What can hang from each mark
R: K N
K: B L R
B: K N S
S: L
N: L
L: K N S

Every row comes from one small tree of marks. The marks that hang from a mark follow it in brackets, in alphabetical order. Every link used is in the known rows. Which tree was each row made from?
Known rows
K{B{N S} L}: [ 113, -252,   56,  -64,  -90, -140,   82,  165,   43, -292,   95,  -54,
 -116,   41,  210,  -97,  111, -133,   60,  276, -119,   14,   41]
B{K S}: [ 159,   73,    3,   37,  331,  -19,  -88,  -36,   41,  -64,   20,  190,
  330,    1,  -44,   34,   32, -285,  183,  106,  -91,   62,  100]
S{L{K}}: [   2, -141,  -40, -140,   39,  262,  -88,   24,  -34,   72,  -72,  -29,
  209,  -34,   54, -109,  -50,   68,   73,  -31,  -22,  -57,   53]
N{L}: [ -31,  -47,  -43, -107,   -3,    0,   21,   74, -109,  -58,  -52,  -47,
   -4,   18,   48,  -54,   -7,  -89, -179,   11,    9,  -74,  -15]
S{L}: [ -67,  -55,  -40, -104,  -56,   66,   48,   -6, -100,   32,  -79,  -80,
  -33,  -15,   -6, -114,   17,   65,  -36,   13,  -61,  -32,   67]
N{L{K{B} S}}: [ 223, -131,   63, -283,   81,  161, -176,   86,   -8, -144,  161,    9,
  154,   24,  272,   26,  -35, -156, -109,  112,  -19, -171,  -54]
K{L{S} R}: [  71, -186,  152, -113,  125,  -32,   21,  155,   -8, -195,   45,  -13,
 -246,   55,  310,  -32,  113, -287, -148,   53,  -59, -129,  -40]
N{L{S}}: [ 165,  -62,  -38, -183,  127,  -56,  -62,  -31, -144, -160,   12,   18,
   71,    8,  138,   52,  -11, -161, -259,   -9,    1, -144,  -51]
L{K{B R} N S}: [ 309, -120,  180, -285,  -23,   95, -164,  152,  155, -195,  141,  -54,
 -194,    3,  401,   42,  -21, -289,   96,   72,  -19,  -49,  -46]
R{K{B} N{L{S}}}: [ 129, -165,  -13, -316, -121,  -29, -152,  122,   63, -311,  128,   10,
   81,   -6,  249,  -41,  -41, -245, -161,  120,   26, -129,   25]
S{L{K{B R}}}: [  -5,  -85,  195, -210,  -79,  270,  -41,  271,   70,   10,   74, -128,
 -234,   37,  250, -190,   82,  -88,  114,  157, -101,  -63,   39]
L{K{R} N S}: [ 305, -139,   70, -213,  138,   63, -185,   49,   74, -180,   -1,    2,
  -21,  -24,  318,   79,  -58, -305,   60,  -86,   35,  -46,  -44]
B{K N S}: [ 220,  -37,  -76,   57,  271, -134,  -81,    7,   35, -194,  -64,  141,
  294,  -39,  -24,    0,   25, -221,  223,  125,  -52,  124,  101]
N{L{K{R} S}}: [ 206, -118,   88, -220,  269,  120, -176,  140,  -54, -156,   29,   26,
   43,   33,  313,   15,   19, -316, -149,   -7,   12, -169,  -76]
B{S}: [ 160,   48,   18,    7,  174,  -88,  -30,  -91,  -23,  -88,   57,   93,
  165,   37,   -1,   59,   50, -171,    0,   64,  -84,    8,   21]
R{K{B} N}: [ -24,  -87,   26, -131, -264,   16,  -84,  166,  204, -150,  112,   -8,
   -7,  -16,  113,  -85,  -35,  -82,  105,  131,   25,   14,   75]
B{S{L}}: [  89,  -10,  -11, -107,  104,  -18,   13,  -96, -116,  -50,  -15,   14,
  116,   22,   -2,  -51,   67, -109,  -37,   67, -136,  -26,   89]
B{K{R{N}} S}: [ 152,   40,   21,   31,  223, -195, -120,  148,  106, -215,  -13,   92,
   36,   12,   96,  -29,   59, -363,  239,  130,  -81,   63,   58]
L{K{B{S} R} N}: [ 266,  -56,  187, -200,    5,   48, -110,  170,  164, -185,  137,  -30,
 -130,   51,  312,   -6,   32, -400,  186,  155,  -91,   25,   19]
K{B L{N S}}: [ 133, -281,   75, -257, -208,  -48,   37,   90,   65, -252,  101, -105,
 -201,    1,  323,   -6,  -26, -172,  -68,  116,  -68,  -87,   -1]
L{K{R{N}} S}: [ 253, -149,   17, -122,  129,  -21, -242,   98,   89, -213,   42,   23,
   37,  -20,  295,   52,  -37, -139,   98,  -20,   30,  -88,  -87]
S{L{N}}: [  -4, -124, -102, -199, -201,    3,   62,  -23,  -69,  -40, -151, -156,
  -91,  -54,   45, -108,  -70,   10,  -14,  -52,  -30,    9,   89]
K{B L{N} R}: [ -65, -220,  194, -185, -316,  -28,  140,  344,  122, -192,   40, -212,
 -558,   48,  350, -162,   69, -269,   22,  170,  -75,  -17,   20]
K{B{N{L{S}}} R}: [ 214, -117,   99, -249,  -62, -167,  -16,  248,  -47, -349,   88, -132,
 -400,   36,  360,  -63,  117, -264, -177,  192,  -33,  -83,  -65]

Which tree is each row?
[ 315, -164,  157, -185,   59,   43, -166,  217,  123, -253,  134,  -27,
 -159,    1,  373,    4,   62, -165,  121,  148,   -3,  -31,  -66] -> L{K{B{N} R} S}
[ 322, -186,  -53, -205,   93,   86, -208,  -99,   44, -135,   -2,   44,
  245,  -68,  202,  121, -150, -129,   62, -120,   56,  -46,  -33] -> L{K N S}
[ 145, -124,   21, -216,  -13,  -41,  -49,  156,   22, -309,   83,   39,
  109,   30,  163,  -96,   71, -368,  -78,  216,  -31,   12,  110] -> R{K{B{N{L} S}}}
[  51, -212, -100, -223, -104,  204,  -74,    7,  -18,   -1, -147, -108,
  136,  -77,  108,  -97, -130,   13,   96,  -82,    5,   -8,   76] -> S{L{K N}}
[  42, -179,  158,  -89, -136, -217,   52,  296,  120, -311,  137,  -99,
 -348,   93,  326, -129,  142, -300,   64,  292, -155,  -49,    2] -> K{B{S} L R{N}}
[ 135, -299,  -29, -198,  -52,  -71,   14,  -12,  -16, -236,  -38,  -44,
  -24,  -31,  243,   24,  -62, -178, -111,  -34,  -17,  -82,    3] -> K{L{N S}}
[ 139, -178, -125, -258,   32,  -57, -172,   23,  -18, -288,   -8,   64,
  247,  -36,  176,    3,  -79, -253, -208,  -31,   76, -124,   24] -> R{K N{L{S}}}
[-151, -237,  155, -139, -167,  209,   45,  237,  162,  -97,  119,    5,
  -56,   40,  189, -151,   57, -218,  -11,  179,  -35,  -45,  107] -> R{K{B L}}
[ 136,  -52,   43, -139,  -97,  -73, -120,   70,  178, -238,  174,   84,
  157,   22,  118,  -31,   13, -243,   99,  192,  -57,   24,   94] -> R{K{B{S}} N}
[ 174,  -48,    1,  -53,  301, -156,  -53,  227,  -48, -289, -101,   53,
   14,   20,  144,  -96,  116, -484,   56,  162,  -62,   49,   74] -> B{K{R} N{L} S}
[  72, -248,   30,  -76,  147, -125,  -77,  239,   96, -287,  -41,   30,
  -55,  -16,  291,  -69,   26, -312,  101,   96,  -41,  -72,   14] -> B{K{L{S} R{N}}}
[ 155,  -83,  -43, -168,  193, -162, -141,  197,   -7, -283,  -61,   22,
  -19,  -17,  232,  -35,    0, -356,  -35,   63,   -2,  -88,  -15] -> B{K{R{N{L{S}}}}}
[  82, -243,  153, -180, -187, -178,   -2,  277,  115, -327,  141, -125,
 -413,   48,  410,  -79,   86, -197,  -27,  216,  -86, -128,  -59] -> K{B L{S} R{N}}
[ 205, -120,   42, -233,   95,   91,  -91,   63,  -14, -122,  -69,  -55,
   18,    3,  228,  -79,    9, -341,  101,   15,  -98,   -2,   77] -> B{S{L{K{R} N}}}
[ 159, -127, -110, -100,   36, -129,   19,  -45, -123, -182,  -96,  -38,
  106,  -20,   19,  -89,   64,  -22,   17,   83, -102,   44,   89] -> B{N S{L}}
[  43, -191,  -62, -206, -202,   55, -138,  234,   65, -150,   58, -116,
   48,   -7,  214, -100, -100,    0,   50,  135,   13, -106,  -42] -> R{N{L{K{B}}}}
[ 219, -109,  195, -291,  122,  145, -160,  239,   18, -184,  168,  -30,
 -133,   62,  396,  -26,   55, -337, -106,  154,  -40, -180,  -72] -> N{L{K{B R} S}}
[  80,  -22,   98, -193, -162, -176,   19,  183,   27, -224,   91, -141,
 -322,   60,  217, -158,  125, -176,   62,  255, -176,  -28,   55] -> K{B{S{L}} R{N}}
[ 194, -120, -118,  -90,   89, -202,  -10,   19, -147, -272,  -71,   -5,
   99,   11,   74,  -26,   43, -201, -115,   89,  -33,    2,   12] -> B{N{L} S}
[  54,  -22,  230, -107,  -17,  192,  -89,  277,  165,  -21,  148,  -47,
 -199,   54,  257,  -66,   65, -140,  168,  153,  -40,  -29,  -23] -> L{K{B R}}
[  85,   22,  -29,  -77,  270,   48,  -42,  -42,  -53,  -30,  -63,  119,
  305,  -10,  -54,  -81,   44, -225,  132,  120, -146,   25,  163] -> B{K S{L}}
[  64,  -53,   22,   44,  132,  -75,  -37,  244,   83, -142, -116,   12,
 -117,  -36,   93, -102,   70, -203,  221,   90,    9,  115,   56] -> B{K{R} N}
